Each row was made from one walk, in order. Every step used is in the known rows, and no mark comes twice. Write each row's walk.
Known rows
mutu/tugid/vagasub/solig: [ 36 -14  23  -2  32 -30  16 -23 -14  13  16 -28 -32  -1  25 -31 -10 -22
  -9 -17 -11  46  23  -8  56  21   7 -28  59  -1]
dani/bofo/paboz: [ 15 -14 -25 -17   3  -5   7 -30  24  -3  15 -29  24   7  22   5  31  -6
 -16  23 -15 -44  -2   6   3  38  -5  17 -23  20]
paro/bofo/mutu: [ 27  -2  12   1   2  15  22 -36  17  -1   6 -13  14  -8  15 -16 -18  28
 -24  15 -22 -50  -5  -4   1  10  -1  16 -31   8]
mutu/tugid/vagasub: [ 28  -8   9   6  20 -13  12 -18   1  25  -8  -8 -12  -9  39 -33  -4 -30
  -7 -16  -9  30  18  -6  56  20   1  10  27  14]
solig/vagasub: [ 29   6   6   1  26 -10  -9  -8 -14   0  36 -16 -11   3  27 -16 -29  10
 -16  35  -5   8  33  -8  16   7   5 -25  26 -10]
dani/bofo/vitet/tugid: [ 43 -20  -2 -15 -13  -4   5 -31  23  14  29  22   9  11  37  41  16  13
  15   2  10   9 -18 -10  24  36  -4  35 -27  36]
vitet/bofo/mutu/tugid/paro: [  7 -18   7 -30 -42 -10  -9  10  18   4  -9 -24  35 -36 -17  24  -1 -24
 -18 -35 -14  -2 -43 -15  44   3  23   8 -18 -18]
dani/bofo/paboz/tugid/mutu: [ 17 -15  -3 -20  18  11 -19  -6  14  -2  -1 -41  26  -6  10  14  37 -26
 -27  24 -14 -19  -9  23  17  20  -2  20 -17   9]
tugid/vitet/bofo/dani: [  7 -12  11  22 -19  -5 -10 -19  37  15  15   2  37 -19  33  42 -13   3
  25 -29 -16  -3 -26 -11  10  13   5  18 -11 -19]
vagasub/tugid/paboz/bofo: [-11   8   0  18 -11  -2  10   4   2  -4  22 -46  14 -25  -8  36 -28  -5
 -42  36  -1 -22  11 -11 -11 -26  -2  23  14  18]
paboz/bofo/vitet: [ 16  -7  13  15  18  15   2 -33  56  18  11  21  33  -8  28  23  -9   0
   6   2   4 -19   4 -30  -9  26   6  35 -29  -5]
paro/bofo/vitet/tugid/vagasub: [ 53   0  37  -3  12  -3  29 -58  18   4  35  11  -3  21  36  15 -17   9
  -5 -15  -5  21 -17 -19  18  29   9  52  -6  25]
tugid/paboz: [  8   8 -29  14 -12  -1   5   4   2   7   4 -38   8 -17  28   9 -14   4
 -20  35  -4 -28   8  10  11 -11   2  16  10  25]
vagasub/tugid/paro/bofo/dani: [-40  17 -22  -6  -5   5  16  -1  10   5  31 -63  20   5  -7 -18 -41  37
 -71  32 -21 -44 -12  -6   8 -23  14  26  16  17]
dani/tugid/paboz/bofo: [ 28 -21  -5  22   6   4   3 -11  14 -10  -1  -8  35 -23  15  49  -3   5
 -13  14   0  -7 -13 -19 -14   2  -5  24   3  39]
paro/tugid/paboz/bofo: [  8  20   2  32  13  26  13   3  28 -12   0 -34  24 -16   2  28 -15  -9
 -32  12  -2 -28   1 -14  -4 -11   5  29  10  32]
bofo/paboz/tugid: [ 22  14  -1  -6  23  45   3  -9  26   6   2 -20   5   0  30   7  -4 -20
  -9  33   4  -1  13   1   4  24 -11  -7   3 -12]
bofo/paboz/tugid/vagasub/solig: [ 35   2  38 -16  36  15   0 -30   7 -23  36 -49 -35  16  14   2   4 -36
 -17   9  -5  38  18  -4  21  27   4 -37  66 -35]
dani/bofo/mutu/tugid/paboz: [ 16 -31 -13 -16 -27 -34   3 -15  -1   6 -18 -18   9 -28  10  29  36 -15
 -18 -20 -13 -27 -24   7  33  16 -30  26 -22  53]
solig/vagasub/tugid/paboz: [  3  23  -1  -2   6 -35  -2   6 -46 -10  57 -61 -21  -4  11  15 -41   5
 -50  50  -2   1  28  -2  14 -31  -8 -17  38  18]
vitet/bofo/paro/tugid/vagasub: [  9  24  30   5   7  23   9 -11  37 -30  16 -36  13   8   5   6   5 -36
 -41 -13 -19  -8 -14 -11  37  15  46   5  21 -13]
paboz/bofo/paro: [-12  -2   6  16  14  32   5 -13  46 -10 -13 -14  24  -9  -1  15   3 -14
 -32  28 -14 -38   1 -16 -15  21  22  10   7 -16]
mutu/tugid/vitet/bofo/paboz: [ 32 -15   1   1   6 -25  19 -33  16  28  -9  -2  49 -17  39  48   4 -44
  30 -42 -19   8 -27 -13   8  37  -8  22 -38   8]
vitet/tugid/paboz/bofo: [ 23  -7  14  11 -23  10   7  -4  11 -12   5 -12   7 -31  -6  68 -13  -4
  -8  10   7  14 -18 -16  -9  -1   4  29  14  13]
tugid/paro: [ -6   0 -40  -3 -17  11  -6  17  14  10   7 -47  19  -2  12 -20 -17   6
 -34  42  -6 -25   0   1  24 -14  33  13  24   2]
mutu/tugid: [ 24  -3 -18   8  20   0  19  -4   5  43 -17   0   7 -16  37 -24 -15  -3
   0   6  -5   8  19  -1  39  20  -7  -1  -5  22]
bofo/paro/tugid: [ -5  29 -16  17  29  41  21  -2  29   2  -2 -34   9  13  26 -20  -3  -3
 -40  40 -16 -40   6   2  25   9  20  -6  14  19]
bofo/mutu/tugid: [ 22 -13   6  -5   0   0   7 -16   9  31 -17   4   0 -30  29 -15   1  -8
   0 -10 -11  -7  -3  -5  42  19 -16  -5 -20   6]
vitet/bofo/paboz/tugid/paro: [ 11   9  -3 -31 -21  36 -13  16  37 -19   9 -43  40  -4 -18  44  -6 -35
 -29  11   1   4 -25 -11   6  10  29   7   5 -36]

Which walk is each row?
[ -3 -20 -12 -19 -20  -4  -4   5   8  22 -17 -29  11 -25   7 -12   5 -15
 -25  -9 -14 -15 -23  -7  49   1   8   6   1   4]	bofo/mutu/tugid/paro
[ 12  16   8  -2  22 -18  -2   0 -34   4  61 -36 -22   6  20 -16 -49  12
 -37  51  -2  12  44  -7  21 -14   1 -31  33  -3]	solig/vagasub/tugid
[ 21 -37  53  10  37  -8 -13 -44  25 -29  39  -6  -8  -7   6  20   7   6
  -8 -32 -14  36 -15 -38  14  26   4 -21  60 -22]	paboz/bofo/dani/tugid/vagasub/solig
[  2  -9 -38  -6  -3  -3   7  18   4  32 -18 -31  20 -10  17 -24 -14 -12
 -26  12 -10   0  -2  -3  41   0  17  13  18  20]	mutu/tugid/paro
[ 15  -5 -17 -17 -27   6  -1  -6  22  18  24 -13  12   3  27  29 -11   7
  -5  14   9  13 -32 -14  31   2  26  32   4  12]	bofo/vitet/tugid/paro
[ 41  -7   0  34  12  33  -1  -1  12  31  -6   1   7   2  49  16 -23 -14
  17  28   1  21  19   5  16   1  -8   7  25  10]	paboz/tugid/vitet
[ 11   4 -20  -2  -7  47 -13  34  18   8  -1 -35   8   3   7  -5 -22  -9
 -33  46   6   9   8   0  24 -14  21   2  44  -7]	paboz/tugid/paro
[ 11 -15 -12  12  16  13  -6 -18  22  13  12  10  15 -12  47  -2  -1  37
   3   7  -6  -1 -13 -12  26  19 -13  -7  -2  16]	bofo/dani/tugid
[-29  19   4 -19  18 -20   0  -4 -17 -15  61 -62   1  16 -15 -10 -54  33
 -80  31 -24 -19  -1 -17   1 -21   9   3  40   4]	solig/vagasub/tugid/paro/bofo/dani
[ 30 -20 -14  15  22  -4  -9  -2 -11  21   5 -21  31 -23  41 -17   3  21
 -10  28 -14  -7 -11   9  36  -5  16   7 -14  29]	dani/tugid/mutu
[ 27 -36   0 -18 -10 -17   2 -23  10  17 -13   3   8 -20  17  -2  31  -8
  -6 -20 -16 -17  -9   1  44  32 -22   9 -28  29]	dani/bofo/mutu/tugid
[ 32  -8  12  -5  15  -2  33 -33   8  24 -20   1  15 -17  20 -19 -16  10
 -16 -13 -24 -26  -7  -8  19  22 -18  17 -39  27]	paro/bofo/mutu/tugid
[  9  -8   0  19 -12   2   6 -18  29   5  -3 -14  42  -2  26  45   3 -22
   0   1 -23 -21 -26  -5   0  15  27  14  -5  -9]	tugid/vitet/bofo/paro
[ 50 -12  40  -6   2 -13   7 -23 -18 -15  50 -29 -50   4  13   3 -16  -2
  -1   5  -3  62   6  -7  45  10  22 -30  72 -17]	vitet/tugid/vagasub/solig
[-32  10  30   4  12 -24 -18  -7  -8 -25  52 -41  -9 -21 -16  50 -33   4
 -51   8  -7  -1   4 -27 -14 -16 -18  -3  37 -10]	solig/vagasub/tugid/paboz/bofo/dani
[ -1  11  24   6  12 -26  -7   0 -28 -24  50 -46  -5 -14 -15  43 -41  -7
 -52  34  -1   3  22 -21 -15 -25  -6  -2  38   4]	solig/vagasub/tugid/paboz/bofo
[ 49   8  11  -2  11  10  38 -44  22  21  24  18  15  12  36  21 -28  31
   5   7   0   0 -16 -14   0  25   0  44 -33  34]	paro/bofo/vitet/tugid
[  1 -13  22   7 -25   5  -8 -17  27 -20  -3 -23  15 -41 -10  47   6 -10
 -22  -2  -8 -42 -21 -15 -11  -5  -7  24 -10  -5]	tugid/paboz/bofo/mutu
[ 35  14  27  14  37   2  15 -16  -2 -14  44 -51 -32  18  23 -38 -19  -5
 -25   8 -12  17  26  -6  50   0  25 -31  69   2]	paro/tugid/vagasub/solig
[ 24 -12   9   1  -5   9 -13 -14  32  -4  20  16  38 -22  26  32  -4  27
  11 -21  -5   9 -31 -21  22  23   4  -4 -22  -8]	vitet/bofo/dani/tugid
[ 31  -9 -31  17   1  -4   7  -4  -8   3   5 -21  20 -13  42  22  -3  17
 -11  33   0  -8  -8   0  14  -4  -9  10   4  52]	dani/tugid/paboz
[  2  19   1 -22  27 -30  13 -20 -14   0  67 -48  16  34   6   1 -53  22
 -65  37 -11 -19   5 -24   0 -17  15  25  10  25]	solig/vagasub/tugid/paro/bofo/vitet
[  2   2 -33 -24  22  -9  38 -21  12  15 -17 -47  42   7   7 -12  -8 -14
 -45   3 -27 -36 -22 -10   0  23   5  39 -16  38]	mutu/tugid/paro/bofo/paboz
[ -3  23  11  14  29  29  16 -13  27 -13   8 -44  -9  21  27 -29   9 -28
 -48  15 -20 -20   5   0  43  12  31   4  44  10]	bofo/paro/tugid/vagasub
[-18  22 -12  16  35  24   4   8  17  10  -8 -58  23  -6  19 -29   9  -8
 -54  35 -29 -50 -12  18  35  -7  36   8   1  16]	bofo/paro/tugid/mutu
[-10  17 -22  -7   3  -5  30 -15  15  20  38 -47  34  24  13  -7 -41  22
 -55  40 -10 -43  -8 -12   2 -15  20  50 -14  39]	vagasub/tugid/paro/bofo/vitet
[  7   5 -31   0  -2  13  19   1  14   3   2 -47  34  13   3 -26 -33  23
 -52  41 -19 -46  -2   0  -3  -9  31  34   9  26]	tugid/paro/bofo
[ 49 -11  43 -13  10 -22   8 -46   4  -2  60  -9 -37  14  33  21  -7  -4
  15 -15   4  58  -7 -18  45  23  17  -7  44  -9]	bofo/vitet/tugid/vagasub/solig
[-10  19  10  26  34  49  18  -9  50 -12 -12 -21  25   2   0   6  -1 -16
 -42  22 -16 -40  -1 -18  -3  16  24   9  11   4]	paboz/bofo/paro/tugid
[ 29  10  -4   8  28   9  31 -43  33  26  15   6  33  15  43  -9 -27  29
  -7  16  -9 -41   4 -12  -8  24   2  45 -43  32]	paro/bofo/vitet
[ 25 -42  34  25   6  -8   6 -38  23  29 -29  21  25 -34  24  38   5 -33
  24 -45 -18  -1 -19 -23   8  21 -20  26 -18   9]	paboz/bofo/mutu/tugid/vitet
[ 49 -31 -18  37  16  -5   8 -25  -2  31   5   7  29   3  71  14  -6  14
  25  20  -8   6  -6  -5  16   7  -5  11   2  47]	dani/tugid/vitet
[  0  10  -4  12  19  17  19 -28  30   9   9  -9  19  -2  22 -20 -26  42
 -23  10 -21 -42   0  -6  -3  17  -5  21 -14   9]	paro/bofo/dani
